Each row was made from one small tree. The marks that hang from a mark follow it in brackets, in the order of their numbers. Every link used is in the known rows. Write each row's tree.
Known rows:
j103{j202 j643}: [-17.5, 7.5, 30.9, 27.1, -21.0, -21.9, 10.7, 5.4, 2.0, -8.9, -26.1, 12.0, 11.6, 36.3, 17.1, -25.4, -11.8, 8.3, -5.3, 30.7, 3.5, 19.3]
j643{j48 j103 j529}: [4.3, 4.3, -13.1, 5.6, -30.6, -2.1, -13.1, -17.6, -14.9, 9.9, 10.7, 3.8, 11.7, 51.5, 0.0, 17.2, -20.0, -21.2, -8.1, -7.9, 29.1, -23.3]
j643{j48{j202{j529}} j103 j773}: [-21.4, -15.0, 40.5, 41.9, -24.3, 60.1, 23.5, -37.8, -19.1, 3.3, 0.1, 4.4, -42.2, 32.7, 41.7, 31.2, -8.0, 32.6, 47.4, -0.9, 10.3, 18.2]
j103{j202{j529} j643{j647 j773}}: [-30.8, 29.6, 38.4, 11.5, -21.6, 17.5, -2.1, 8.8, 13.7, 4.2, -38.4, 9.0, 9.5, -25.5, 27.2, -28.2, 21.2, 13.6, -0.6, 15.3, -40.0, 54.2]
j529{j643{j103 j647}}: [2.0, 19.2, -19.0, -47.5, 17.0, -23.8, 4.1, 18.7, 36.6, 27.3, 45.2, 2.4, 14.3, -10.3, -4.3, 19.5, 1.5, -30.4, -11.0, -16.4, 7.5, -2.7]
j48{j202{j529{j883}}}: [37.2, -29.6, -1.3, 11.6, -12.5, 36.1, 3.9, 6.6, -57.3, -1.2, -22.6, -29.3, -24.4, -35.1, -15.1, -23.3, 8.6, -2.3, 20.6, 14.9, -7.9, 5.4]
j529{j643{j103 j647 j773} j883}: [-26.4, 10.5, 15.5, -28.4, -13.5, -21.5, -13.2, 0.8, 23.0, 29.2, 19.7, -4.6, 21.4, -17.4, 16.6, 7.7, 0.1, -3.8, 4.7, 9.4, -5.5, 16.8]
j48{j202{j529}}: [28.2, -19.9, -15.6, -3.8, 4.7, 39.3, 17.1, 9.4, -33.2, 5.4, -8.3, -16.8, -34.7, -21.9, -17.8, -12.5, 11.9, 1.7, 18.2, -7.7, -14.3, -0.3]
j529{j643{j48 j103 j647} j883}: [7.5, 6.8, -0.9, 4.3, 17.1, -20.6, -5.1, -6.4, 7.0, -4.0, 31.5, 5.1, 25.5, 0.9, 11.5, 33.7, -24.8, -32.4, -5.8, 12.1, 34.7, -1.5]
j48{j202}: [18.9, -26.2, -16.5, -3.3, -0.9, -2.8, 24.1, 6.4, -25.7, -2.0, 0.9, -4.8, -7.3, -1.4, -10.0, -5.9, -9.1, 15.3, 17.0, 4.2, 5.1, -21.4]
j103{j202{j529{j643{j773}}}}: [-32.9, 18.3, 6.2, -15.9, 21.3, 16.8, 12.0, -6.8, 11.7, 17.9, -30.2, 7.9, -57.6, -14.4, 6.5, -15.2, 22.6, 30.0, 2.1, -25.1, -33.8, 29.7]
j103{j202 j643{j647}}: [-7.3, 20.6, 12.1, 11.6, -13.2, -32.2, 10.2, 21.5, 7.5, -12.8, -15.1, 10.9, 43.4, -11.2, 15.8, -20.3, -5.9, -5.7, -14.2, 25.2, -4.5, 18.3]
j48{j202{j529{j643{j773} j883}}}: [-7.5, -32.2, 11.5, 0.9, 4.5, 40.7, 7.0, -2.8, -17.1, 12.1, -22.2, -18.0, -51.6, -22.3, -9.5, -16.2, 14.3, 40.8, 33.4, -7.1, -28.8, 17.4]
j202{j529{j643{j103 j647}}}: [12.4, 27.2, -16.5, -49.1, 19.4, 16.0, -5.4, 20.0, 24.0, 33.4, 36.3, -10.0, -13.9, -33.8, -13.8, 14.6, 19.1, -39.9, -7.6, -28.3, -11.2, 16.9]
j529{j643{j48 j103 j773} j883}: [-39.9, 1.1, 38.2, 25.0, -12.0, -3.1, -8.3, -34.6, 15.3, 8.1, 12.5, 7.9, -10.0, 57.9, 33.1, 23.2, -28.6, 14.8, 16.4, 17.5, 26.1, 10.7]
j643{j48}: [10.9, 10.8, -12.7, 12.8, 12.8, -8.1, -6.1, -14.2, -9.1, -11.3, 6.5, 5.6, 10.5, 32.0, -0.6, 4.3, -22.6, -5.6, -9.4, 13.6, 18.8, -18.3]
j529{j643{j48}}: [2.7, 9.5, -23.0, -3.0, 52.6, -15.8, 2.0, -8.3, 21.6, -7.3, 16.1, 10.6, -11.0, 39.4, -12.4, 13.5, -20.8, -2.0, -11.8, -13.9, 16.3, -25.0]
j202{j529{j643{j647} j883}}: [31.3, 12.1, -29.3, -41.3, 32.8, 8.0, -25.2, 27.1, -6.1, 15.1, 3.7, -26.9, 3.7, -72.9, -36.0, -21.5, 21.4, -41.0, -20.7, -6.0, -20.9, 13.2]
j103{j202{j529{j883}}}: [19.5, 4.3, 8.7, 10.9, -15.4, 12.0, -1.6, 1.3, -53.8, 1.2, -47.4, -16.0, -23.0, -38.7, 0.8, -37.3, 9.4, -15.9, -7.3, 20.5, -5.6, 29.0]
j647{j883}: [14.2, -0.1, 3.2, -21.3, -2.5, -24.8, -15.6, 14.6, 16.5, -3.3, 34.4, 2.8, 0.9, 19.8, -12.4, -10.7, 17.5, -3.9, -14.5, 11.5, 0.2, -26.3]
j643{j103 j529}: [4.1, 3.1, -18.0, -31.7, -47.7, -7.3, -17.3, 3.5, -13.0, 35.6, 6.0, -11.2, 10.3, 23.4, -16.9, -4.7, -0.9, -24.6, -10.3, -14.3, 13.5, -19.6]

Write each row's tree:
[7.7, -29.8, -23.6, 22.7, 48.6, 1.1, 37.8, -9.2, 1.2, -27.3, 13.7, 11.6, -26.8, 32.2, -7.5, 26.5, -26.9, 26.6, 19.3, -20.3, 23.3, -32.0]	j529{j643{j48{j202}}}
[-2.0, 3.2, 52.1, 77.3, -17.2, 21.9, -4.8, -16.5, -29.7, -33.3, -50.1, -0.4, -7.1, 26.1, 25.4, -21.5, -19.1, -8.3, 4.4, 44.4, 16.8, 39.8]	j103{j202{j529{j883}} j643{j48}}
[8.6, 10.9, -16.4, 7.4, -9.6, -11.9, -26.0, 10.5, 7.9, -17.6, -3.4, -1.3, 63.7, 21.4, -14.3, -4.1, -11.8, -23.7, -22.0, 6.3, 3.9, -13.3]	j103{j643{j48 j529 j647}}
[31.3, -11.4, -39.8, -33.8, 49.7, 26.6, 25.5, 28.3, 7.0, 7.2, 11.8, -16.2, -25.2, -64.7, -31.3, 3.2, 21.0, -4.4, 9.2, -35.8, -23.8, -1.2]	j48{j202{j529{j643{j647}}}}
[-20.9, 17.4, -6.3, -41.2, 27.4, 26.6, -14.1, -1.4, 24.9, 29.9, -6.3, -4.5, -46.1, -2.1, -18.2, -18.5, 24.4, 19.5, 2.5, -27.5, -40.2, 16.7]	j202{j529{j643{j773}}}
[11.3, 1.2, 2.2, -21.1, -29.3, -29.2, -32.9, 36.7, 35.3, -7.2, 24.7, -1.6, 52.5, 9.1, -28.7, -20.9, 29.7, -18.4, -29.2, 3.5, -16.3, -21.2]	j103{j643{j529 j647{j883}}}
[-41.2, 19.1, 56.6, 23.8, -30.1, 27.3, -1.1, -9.1, 5.0, 6.8, -48.8, 8.3, -19.6, 24.3, 26.5, -33.3, 12.8, 32.1, 8.6, 19.6, -34.3, 52.0]	j103{j202{j529} j643{j773}}
[26.5, 9.7, -56.8, -19.8, 4.7, -15.4, -20.6, 7.5, -10.7, -5.3, -0.9, -4.0, 47.6, -21.1, -27.1, 1.1, -4.7, -30.5, -30.9, -14.4, 4.3, -32.5]	j643{j48 j529 j647}
[-22.5, 27.0, -11.2, -30.0, 32.3, 5.4, 13.0, 8.7, 18.7, 16.7, -25.6, 9.8, -23.8, -62.0, 4.7, -11.5, 28.8, 15.0, -4.9, -30.3, -44.9, 32.6]	j103{j202{j529{j643{j647 j773}}}}
[19.8, 2.2, -10.5, 10.4, 36.6, 23.3, -18.5, -10.5, -11.3, -6.9, -9.0, -17.0, -28.8, 0.1, -18.7, -2.5, -7.9, -20.4, -7.5, -0.2, 7.4, 5.2]	j202{j529{j643{j48} j883}}
[29.8, -23.8, -3.4, 26.0, 18.3, -11.3, 28.1, 6.2, 3.8, -46.0, 41.3, 16.4, 16.9, -10.2, 7.4, 33.5, 1.4, 9.4, 8.2, 4.1, 21.7, -34.8]	j643{j48{j202} j647{j883}}
[-40.5, -22.9, 29.6, 31.1, 4.4, 11.8, 41.6, -32.4, 23.2, -0.2, 22.5, 22.5, -38.2, 61.3, 36.0, 45.9, -28.3, 51.0, 45.8, -14.2, 23.5, -5.3]	j529{j643{j48{j202} j103 j773}}
[0.2, -8.7, 8.8, 44.8, -49.6, -15.3, 3.0, -26.5, -49.8, -10.3, -33.8, 0.5, 7.8, 28.6, 23.8, 5.1, -30.0, -17.2, -3.3, 14.8, 45.2, -2.2]	j643{j48 j103{j202} j529{j883}}
[-24.9, 3.4, 20.6, -0.4, 6.1, 12.3, 1.3, -9.4, -9.8, 11.2, -49.4, -6.3, -48.3, -28.9, 5.4, -31.2, 16.9, 25.6, 4.9, -2.7, -28.8, 39.2]	j103{j202{j529{j643{j773} j883}}}
[6.4, 18.5, 40.7, 14.1, -10.1, -0.9, 0.7, 26.1, 22.3, -18.3, 1.5, 11.0, 6.7, -19.4, 7.2, -15.7, 37.2, -13.1, -14.4, 18.0, -18.0, 27.4]	j103{j202{j529} j643{j647{j883}}}
[-13.0, 4.6, 8.3, -27.5, 5.9, 22.3, -26.9, -3.7, 0.0, 25.0, -22.4, -19.5, -35.9, -16.4, -14.9, -30.9, 18.5, 14.4, 5.3, -2.5, -32.8, 24.1]	j202{j529{j643{j773} j883}}
[-9.4, 9.5, 1.8, 5.3, 21.9, -7.4, 5.6, -17.2, 22.4, 4.2, 38.3, 13.0, -15.9, 64.2, 11.1, 36.5, -27.0, -9.8, 1.3, -10.2, 35.2, -9.1]	j529{j643{j48 j103}}
[10.9, -44.7, 16.7, 63.9, -37.8, 6.8, -3.5, -7.0, -36.1, -36.4, -28.1, -14.7, 22.6, 44.8, -7.2, -13.2, -31.4, 11.0, 16.3, 27.2, 25.8, -19.9]	j103{j643{j48{j202} j529{j883}}}
[34.6, -2.2, -44.9, -5.9, -9.8, -18.5, -32.7, 6.1, -36.4, -14.8, -15.0, -20.1, 56.9, -31.0, -24.2, -10.8, -9.7, -37.0, -27.9, 9.4, 12.1, -27.8]	j643{j48 j529{j883} j647}
[-39.5, 2.7, 20.9, 23.9, -35.6, 5.2, -30.8, -21.6, 15.5, -5.9, -27.0, 8.4, 27.9, 75.5, 4.6, -18.6, -17.1, 27.5, -0.4, 9.4, -6.3, -5.6]	j103{j643{j48 j529 j773}}
[15.3, -40.4, -7.3, 35.7, 34.2, -1.8, 25.1, -11.0, -22.1, -30.9, -1.9, -2.7, -17.7, 20.3, -6.3, 18.2, -35.4, 16.7, 20.4, 6.6, 30.2, -21.3]	j529{j643{j48{j202}} j883}
[14.8, 14.4, -30.5, -10.3, -17.7, -8.6, -14.6, -3.6, -6.6, 5.9, 17.4, -0.7, 42.9, 4.9, -0.6, 24.9, -10.7, -38.3, -16.1, -10.8, 22.9, -22.6]	j643{j48 j103 j529 j647}
[-12.7, -1.0, 21.3, 9.8, -12.9, -28.5, 19.9, -4.9, -7.4, 9.7, -7.7, 2.1, -20.8, 11.0, 18.0, 0.5, -17.6, -6.3, 2.5, 10.5, 29.4, 12.3]	j529{j643{j103{j202}} j883}
[26.0, -31.2, -25.7, 22.3, 45.3, -11.9, 24.5, 3.6, -12.2, -35.3, 11.6, -3.6, 13.4, -31.2, -4.9, 25.2, -25.2, 3.5, 11.4, 1.5, 21.9, -20.8]	j529{j643{j48{j202} j647} j883}
[-31.2, -22.1, 40.8, 45.0, -27.3, 21.0, 33.2, -38.3, -8.9, -2.7, 13.5, 19.9, -16.5, 57.4, 49.3, 37.9, -29.4, 44.2, 47.2, 8.3, 26.7, -2.5]	j643{j48{j202} j103 j773}
[10.4, 11.2, 19.6, 9.7, -7.4, -20.4, -1.3, -2.8, 29.4, -13.0, 65.4, 19.6, 28.7, 21.1, 23.6, 40.7, 0.5, -26.7, -10.2, 17.6, 32.7, -20.5]	j643{j48 j103 j647{j883}}
[-1.4, 21.8, -2.0, -10.6, -22.3, -32.0, 20.4, 6.5, -7.5, 9.9, 5.3, 13.4, 21.5, -27.7, 27.8, 10.5, -4.3, -23.5, -8.8, 12.1, 14.0, 14.0]	j643{j103{j202} j647}
[-10.6, -12.2, -8.9, -23.3, -46.7, -9.0, -40.1, -3.2, -29.0, 22.6, -38.3, -22.2, 17.8, -9.6, -21.7, -41.9, 5.0, 11.6, -8.5, 9.3, -20.9, -11.9]	j643{j529{j883} j773}
[11.9, 16.5, -43.2, -17.5, 59.6, -22.4, 1.5, 5.7, 26.9, -12.2, 25.4, 12.0, 20.7, -3.4, -11.7, 20.4, -12.4, -16.1, -19.5, -16.8, 9.7, -17.9]	j529{j643{j48 j647}}
[-55.5, 14.1, 30.0, -5.3, -10.6, -18.7, 28.0, -17.2, 25.6, 23.9, -6.0, 23.2, -34.0, 30.5, 36.6, 10.8, -3.3, 36.4, 15.0, -10.3, 2.1, 22.2]	j529{j643{j103{j202} j773}}
[24.4, 14.9, -13.3, -13.4, 64.4, 8.3, -9.4, 11.2, 38.6, -18.5, 42.5, 7.8, -15.3, -15.7, -19.8, 22.6, 28.1, -19.2, -23.1, -24.4, -7.7, -10.2]	j202{j529{j643{j48 j647{j883}}}}
[-19.1, 9.3, -2.2, -47.8, 25.9, -32.0, -8.5, 17.0, 66.1, 8.0, 38.2, 15.4, 3.6, -16.0, -7.4, 2.3, 32.6, 23.7, -13.2, -17.1, -29.6, -14.2]	j529{j643{j647{j883} j773}}
[24.9, 13.4, -20.6, -53.2, 45.9, 4.0, -12.5, 32.9, 41.2, 4.6, 41.6, -4.5, -18.0, -46.1, -35.6, -0.7, 47.2, -21.7, -24.3, -26.9, -27.9, -5.2]	j202{j529{j643{j647{j883}}}}
[22.2, 0.3, -11.1, -26.1, 25.6, 16.1, -22.0, 11.8, -12.0, 17.4, -9.6, -27.8, -30.7, -20.2, -36.0, -24.5, 13.1, -25.2, -10.0, -4.6, -12.6, 10.9]	j202{j529{j643 j883}}
[20.1, -21.7, -24.4, -18.9, 38.3, 34.7, 24.0, 14.1, -4.1, 9.4, 3.3, -13.1, -57.4, -18.9, -31.3, -1.1, 12.9, 13.5, 17.5, -35.2, -16.4, -2.3]	j48{j202{j529{j643}}}
[-11.7, 2.8, 0.2, -32.8, -70.6, -11.4, -33.5, 2.0, -16.8, 35.4, -9.9, -16.9, 45.7, -32.7, 4.7, -11.6, 7.5, -14.7, -3.4, 10.3, -9.6, 2.1]	j643{j103 j529{j883} j647 j773}
[-5.8, -45.3, 0.3, 37.2, -42.1, 12.2, 2.1, -25.9, -47.2, -17.2, -40.4, -10.4, 1.1, 9.8, 2.9, -5.9, -18.9, 39.5, 23.8, 7.4, 6.1, -22.9]	j643{j48{j202} j529{j883} j773}
[34.2, -25.3, -54.2, 7.0, 4.7, -0.7, 17.5, 8.5, -28.1, -23.4, -6.2, -3.7, 34.4, -30.0, -21.2, 14.5, -9.0, -4.9, 0.5, -24.0, 6.2, -38.2]	j643{j48{j202} j529 j647}
[10.3, -17.9, 29.8, 61.8, -1.0, 51.3, 15.0, -10.4, -13.6, -31.1, -9.2, -0.2, -16.9, 42.2, 9.2, 4.9, -14.7, 11.4, 26.6, 15.7, 8.7, 14.1]	j103{j643{j48{j202{j529}}}}
[-35.5, 23.9, 22.3, -6.9, -38.8, -18.8, 19.7, -7.8, 4.6, 19.8, -3.1, 18.7, 18.6, -21.0, 47.0, 8.9, 2.2, 11.7, 8.2, 10.4, -3.8, 26.4]	j643{j103{j202} j647 j773}
[-7.6, 12.5, -38.5, -54.5, -22.0, -17.1, -26.9, 12.7, -0.9, 27.4, -14.7, -5.7, 40.8, -43.1, -21.9, -27.8, 21.0, 2.5, -18.6, -15.7, -36.5, -13.5]	j643{j529 j647 j773}
[-7.5, 3.8, -7.5, -12.6, -12.9, -18.5, -24.6, -4.5, 28.0, -10.5, 14.2, 14.8, 35.4, 1.1, -5.5, 3.9, 21.2, 13.4, -19.0, -12.4, -12.6, -33.4]	j643{j48 j529 j647{j883} j773}
[-4.8, 7.0, 36.6, 17.5, -12.9, -40.0, 9.2, 23.1, 30.8, -25.8, 13.5, 25.2, 33.2, 0.0, 14.1, -12.7, 17.2, 3.6, -16.1, 28.6, -2.1, 6.5]	j103{j202 j643{j647{j883}}}
